What can hang from each mark:
nopip: buser
gezuf: buser zigo
gepez: buser pemup
pemup: buser gezuf
buser: gebem pemup zigo
zigo: gebem gezuf

Each row was made from one small tree. The marks that hang from a mark follow it in brackets, in alphabetical order. Every link used is in the known rows. Write each row's tree.
In the rows, zero is written as 128.
Known rows:
gepez(buser(gebem pemup zigo(gezuf))): [142 166 112 124 125 111  83 105 150 128 138 109 174 157 102 101 198  87
  80]
nopip(buser(gebem zigo)): [136 139 115 119 154  85 141  94 131 168 130 109 172 164  79 106 169  86
 115]
nopip(buser(pemup zigo)): [120 152 111  73 151 106 126  81 145 112 139 132 191 157 105 105 158 107
 101]
zigo(gezuf): [125 143 110 107 135 126 138 142 130 136 147 112 142 124  96 119 159  98
 129]
nopip(buser(pemup)): [122 148 116  66 131 107 133 109 135 108 131  91 162 153 109 126 152 101
 110]
buser(pemup zigo(gezuf)): [127 156 105  97 142 133 102  88 151 111 158 167 178 131 108  97 169 108
 112]
gepez(pemup(gezuf)): [152 163 102 100 130 104 139 110 150 131 149 111 172 163 120 143 157 101
  82]
gezuf(buser): [131 162 113  73 129  98 112 137 139 117 141 126 164 156 127 122 151 101
 139]
gezuf(zigo): [139 148 109  68 116 111 133  89 142 134 131 113 171 135 126 112 162 102
 145]
zigo(gezuf(buser(gebem))): [129 148 116 114 138 100 107 156 126 138 146 111 147 147 104 109 170  69
 137]
gepez(pemup): [152 174  92  95 116 103 122 103 139 135 127 108 164 168 119 145 162 123
 109]
pemup(buser(zigo(gebem)) gezuf): [155 154 121 135 187  79 144  89 163 117 208 148 179 147  92  85 164  95
  98]
gezuf(buser(gebem pemup zigo)): [147 165 108  98 132  95  71  84 151 124 145 162 185 168 124 100 173  90
 127]
nopip(buser(zigo)): [120 144 113  87 163  97 151 101 138 140 138 125 184 156  90 106 157 105
 111]
pemup(gezuf(buser(gebem))): [147 145 124 110 138  89 125 137 146 140 161 117 162 154 117 119 157  62
 112]
pemup(gezuf(buser)): [132 150 125  84 146 100 133 144 150 115 166 129 172 148 128 121 146  76
 109]
gezuf(buser(gebem)): [148 155 114 106 122  87 104 130 132 144 135 112 152 164 117 120 165  82
 144]
pemup(buser(gebem zigo) gezuf): [155 144 123 153 170  79 136  94 167 133 182 149 177 145  78  95 176  84
 101]

Which tree is each row?
[154 155 124  93 103  99 102  98 157 121 137  71 177 156 129 114 189  64
  78]  gepez(buser(gebem pemup(gezuf(zigo))))
[154 175 104  70 143  79 113 101 144 116 164 106 196 182 148 110 164  70
  92]  gepez(pemup(gezuf(buser zigo(gebem))))
[145 149 105 133 135 121  93  78 143 144 151 151 166 140  94  97 183  91
 116]  buser(gebem pemup zigo(gezuf))
[144 141 107 150 149 111 120 102 134 172 150 141 160 138  80  97 180  87
 127]  buser(gebem zigo(gezuf))
[145 158 103 112 154 121 105  76 138 126 178 150 169 143 110  86 170 101
 112]  buser(pemup zigo(gebem gezuf))
[145 159 109 110 141  85  96 103 143 149 142 154 180 167 110 100 171  88
 136]  gezuf(buser(gebem zigo))
[137 145 112 105 141  95 119  75 139 141 132 117 179 164  93 105 172  88
 106]  nopip(buser(gebem pemup zigo))
[155 165 108 127 172  80 127  81 152 121 180 147 168 155  91  88 169 119
 127]  pemup(buser(zigo(gebem)))
[149 181  95 136 132  91  90 112 144 151 123  97 185 184  94 115 208  89
  63]  gepez(buser(gebem zigo(gezuf)) pemup)
[155 168 117 102 141 100 106  85 160 114 176 113 190 167 127  99 177  90
  58]  gepez(buser(pemup(gezuf) zigo(gebem)))
[157 165 113 109  95 102  92 107 146 130 122  70 152 164 117 131 185  94
  94]  gepez(buser(gebem pemup))
[149 190  93 116 149  91  99 110 139 134 149  95 187 188 107 105 195 100
  60]  gepez(buser(zigo(gebem gezuf)) pemup)
[138 152 123 123 178  90 145  99 175 105 187 164 188 137  90  97 165 103
  96]  pemup(buser(zigo) gezuf)
[123 150 113  94 172 104 127  94 129 121 166 114 176 157  96  86 165  85
  95]  nopip(buser(pemup zigo(gebem gezuf)))
[144 144 126  88 132  87 120 114 148 135 154 115 183 151 130 102 166  49
 121]  pemup(gezuf(buser(gebem) zigo))
[161 143 114 129 133 110 110  62 161 145 165 157 181 146 109 105 172  82
  96]  buser(gebem pemup(gezuf) zigo)
[145 146 120 116 154  88 116 112 154 143 169 154 187 158 114 100 164  65
 106]  pemup(gezuf(buser(gebem zigo)))
[142 147 117  64 116 122 127  79 160 102 158 126 182 130 139 112 158  86
 107]  buser(pemup(gezuf(zigo)))
[136 143 120  92 175  94 142  78 144 121 179 118 189 161 108  94 155  79
  76]  nopip(buser(pemup(gezuf) zigo(gebem)))
[145 151 104 128 168 111 129  99 129 155 177 142 163 143  94  86 168  98
 120]  buser(zigo(gebem gezuf))
